Each row was made from one path, in order. Every step used is in the known rows, and no mark comes twice. Write each row's path.
In the rows, zero is written as 128.
Known rows
ferab > meban > denog: [152 103 130 136 118 135 163 153 141 115 162 145 131 173 104 115 190 102
 139 135 112 156 162 114 125 153 125 165]
kadeni > meban: [118 141 116 140 129 153 145 135 141 163 119 124 134 149 139 116 133 149
 135 146 109 174  99 116 159 103 127 166]
meban > kadeni > likib > fize: [ 75 135 140 156 108 119 115 126  99 117 179 140 132  87 123 135 139 132
 149 126  63  74  86 111 126 151  72 151]
kadeni > likib > fize > sori: [ 59 126 139 153 121 108 116 109 115 151 164 123 144  70 103 141 101 102
 140 126 111 137  80 130 157  94  98 142]
beserib > sori > kadeni: [124 138 104 130 104 139 130 109 140 182 125 133 112 221  86 152  92 131
 126 143 123 106 160 136 140 111 109 141]
meban > kadeni > likib > beserib: [104 127 122 157 105  83 122 140 116  93 158 134 119 158 103 120  94 143
 128 133  39 132 151 118 106 129 100 153]
beserib > likib: [103 147 150 126 121 131 120 109 122 186 101 109 124 103  75 122 158 146
 117 139 157 115 110 133 112 101 123 105]
dosi > likib > fize > sori: [ 80 125 166 146 123 114 109 108 105 142 145 129 145  92  74 155 107 101
 135 141 135 121  75 126 167  91 116 115]
sori > kadeni > meban > denog: [154 120  90 131 124 147 149 147 155 162 148 151 131 236  80 115 164 133
 151 129  89 152 144 119 137 107  94 175]
likib > ferab: [110 115 108 140 141 117 110 131 152  75 140 143 113 175 100 145 123 119
 125 165 122  87 141 137 120 121 143 137]
pizam > sori: [138 134 150 128 140 104 133 109  84 107 116 117 118 131 120 111 141 118
 126 135 162 166 173 149 118 152 147 130]
ferab > likib > fize > sori > kadeni > meban: [ 88 157 119 134 128 148 131 124 150 187 139 140 137 158  79 142 105 127
 137 155  76 146  99 119 200  83  81 162]
ferab > likib > fize: [ 88 152 146 120 133 129 125 135 131 117 144 140 123  54  52 144 175 123
 130 138  88  87 124 114 134 155  71  97]
pizam > sori > kadeni: [137 133 130 124 139 109 125 109 102 134 127 136 112 213 115 130 102 127
 127 147 129 117 196 147 142 138 115 142]
dosi > likib > ferab > meban > kadeni: [131 116 163 159 105 126 116 130 104  48 159 154 128 181 135 146 126 101
 135 164  96  78  97 109 155 160 145 167]
fize > sori > kadeni > likib > dosi: [112 109 125 132 143  80  93 124 119 139 165 114 117 143 165 134   4 136
 113 134  78 109 128 129 148  72 102 144]
sori > kadeni > likib: [109 124  92 141 132  91 115 115 127 149 152 125 112 148 145 123  72 126
 137 128  93 106 103 129 133 121  72 154]
meban > kadeni: [139 133 140 138  98 136 115 127 100 101 145 149 143 145 143 134 131 121
 138 111 100  98  94 119 132 145 124 146]
dosi > likib: [146 121 147 134 137 104 110 116 101 103 111 120 118 121 102 131 116 120
 130 137 157 116  67 120 130 122 129 101]
dosi > likib > ferab: [121 110 124 144 146 100  97 121 131  60 126 135 106 172  76 149 112 112
 125 171 143  75  95 131 123 118 142 121]
beserib > sori > kadeni > meban > denog: [148 127  84 136 108 158 156 139 156 179 142 144 126 244  63 120 167 130
 145 130 101 166 138 122 130 101 102 175]
sori > kadeni > likib > ferab: [ 98 111  81 149 142  88 102 120 151  92 157 138 101 194 112 141  79 114
 133 163  93  69 118 138 126 115  98 157]
dibama > likib > fize > sori > kadeni: [ 56 140 134 130 117 128 114 102 137 169 168 138 140 172 103 168  87 103
 134 160  82  79 153 139 167  88  97 152]
beserib > likib > fize > sori > kadeni > meban: [ 66 153 130 145 119 156 130 114 141 228 132 131 141 182  79 141 106 148
 133 168  95 139 104 122 192  59  96 169]
dosi > likib > fize: [ 92 128 164 139 130 122 114 126 101 114 141 134 123 105  72 150 144 132
 134 154 114  75 104 112 136 135  98 106]
meban > denog: [162 108 110 126 123 127 140 146 140 119 147 145 131 171  79 115 187 112
 142 105 121 144 141 127  98 132 116 133]
fize > sori > kadeni > meban > denog: [144 120  94 137 121 144 146 138 154 172 152 149 140 229  74 121 147 119
 149 126 101 174 124 125 155  88 103 176]
fize > sori: [111 125 137 136 120 119 120 110 123 150 136 125 149 111 120 138  93  97
 129 121 145 162  93 139 158  86 143 133]

Which path is each row?
[ 98 137 105 154  96 104 140 119 136 153 126 109 103 154  58 128 103 139
 116 142  98 173 162 131 100 109 116 140] : kadeni > likib > beserib > sori
[ 84 142 120 145 122 156 136 123 144 201 146 140 142 196 108 144  90 140
 137 159  79 143 112 121 201  74 100 181] : likib > fize > sori > kadeni > meban
[ 57 153 121 140 122 158 133 110 147 194 153 128 143 176 113 148 100 125
 138 173  71 135 117 126 187  69 104 184] : dibama > likib > fize > sori > kadeni > meban
[ 74 128 153 142 118 131 122 115 124 154 155 135 152 101  90 152 115 106
 133 136 116 134 111 130 166  94 118 134] : likib > fize > sori
[ 82 104 122 162 129 106 129 123 149 107 174 135 114 177 144 144  74  89
 127 185  96 120 134 125 175 122 123 191] : fize > sori > kadeni > likib > ferab > meban
[107 140 111 160  80 109 134 119 121 138 135 120 111 164  63 130 108 136
 123 136  86 158 145 126 102 118 121 151] : meban > kadeni > likib > beserib > sori
[ 72 140 132 130 116 107 129 129 146 112 143 116 119 152  89 138 119 132
 115 169  55 130 213 134  94 111 138 141] : dibama > likib > beserib
[ 96 121  98 145 128  86 110 103 122 161 155 121 125 138 141 130  54 106
 139 123 105 130  82 135 155  95  81 156] : fize > sori > kadeni > likib
[123 145 117 135 136 139 140 120 119 170 121 131 121 213 127 118 114 147
 132 159 107 164 154 132 169 109 118 179] : pizam > sori > kadeni > meban
[ 67 139 142 135 115 130 109 106 129 203 147 139 137 174  63 162  91 124
 130 154 110  81 141 134 172  78  90 133] : beserib > likib > fize > sori > kadeni
[100 112  92 151 142  90 106 122 144  77 150 129 106 138 120 130 107 113
 132 153 107  95  96 136 112 120 116 149] : kadeni > likib > ferab
[120 117 116 130 130  93 105 124 123 149 155 109 100 157 144 133  22 148
 108 139  82 102 148 127 126  87 101 142] : beserib > sori > kadeni > likib > dosi
[ 89 116 113 162 118 117 138 122 151 111 162 130  98 192 125 143  98 102
 123 190 102 109 150 123 154 138 123 191] : beserib > sori > kadeni > likib > ferab > meban
[135  93  99 149 128 112 144 148 155  93 183 153 111 222  94 126 152  96
 143 157  88 115 160 121 125 141 104 182] : sori > kadeni > likib > ferab > meban > denog
[114 125 134 159 103 108 128 124 100  99 169 129 128 103 183 113 112 107
 144 124  78 129  67 110 139 159 102 182] : ferab > meban > kadeni > likib
[121 130 115 153 107  99 111 117  96 105 158 128 129  98 167 114 106 118
 147 103  89 116  49 119 119 145  94 156] : meban > kadeni > likib
[115 149 103 126 105 119 131 123 155 159 123 137 100 216  24 152  96 133
 113 151  82 117 200 130 133 114  92 126] : ferab > likib > beserib > sori > kadeni
[ 96 107 127 160 135 110 136 134 144  81 164 129 108 147 152 130 116 101
 128 183 102 121 131 119 150 146 134 181] : kadeni > likib > ferab > meban
[ 76 122 143 144 128 131 137 124 152  83 164 124 115 149 148 149 138  90
 122 203  96 104 162 127 139 142 161 181] : dibama > likib > ferab > meban
[ 67 132 123 144 128 113 118 124 123 150 174 136 119 133 104 142 113 137
 143 145  64  65 129 119 139 132  57 148] : sori > kadeni > likib > fize
[114 154 116 131 102 116 140 125 150 135 107 120 104 135   8 138 136 127
 107 143 101 167 173 129 107 123 118 109] : ferab > likib > beserib > sori
[ 85 120 106 150 121  75 119 130 140 139 155 129 116 189  83 131  50 135
 124 148  44 146 172 131 134  91  91 152] : fize > sori > kadeni > likib > beserib
[119 123 104 140 118 149 148 141 154 178 166 156 143 222  60 130 160 123
 152 136  80 149 138 119 156  90  89 178] : likib > fize > sori > kadeni > meban > denog
[108 116  98 159 121  95  97 122 126  59 164 143 115 148 131 133 107 110
 140 144  90  77  75 130 115 133 113 159] : meban > kadeni > likib > ferab
[ 93 110  86 155 139  83  99 110 150 107 161 136 111 185 107 145  64  99
 134 159 103  88 102 143 142  95 104 160] : fize > sori > kadeni > likib > ferab
[ 87 126 142 138 124 116 107 109 119 162 153 144 134 183  79 166  71 112
 134 151 110  82 123 129 182  91  91 131] : dosi > likib > fize > sori > kadeni
[116 129 165 114 139 118 103 129 115 163 121 105 116 115 109 129  85 166
  94 147 118  97 154 125 115  77 137 103] : beserib > likib > dosi
[105 133  86 146 114 100 122 103 130 169 143 115 105 161 122 129  76 124
 133 130 110 122 102 132 128 113  77 157] : beserib > sori > kadeni > likib
[ 66 131 146 157 107 113 111 108 102 137 174 135 151  83 113 144 104  99
 145 120  93 121  64 125 160 106  94 150] : meban > kadeni > likib > fize > sori
[109 137 105 137 101 126 134 122 149 173 129 138 105 252  51 153  81 146
 115 159  84 116 217 134 133 104 109 146] : likib > beserib > sori > kadeni
[ 61 126 159 164 102 118 123 114 105 136 185 135 151  84 129 143 103  92
 142 139  85 135  76 117 177 118 105 167] : ferab > meban > kadeni > likib > fize > sori
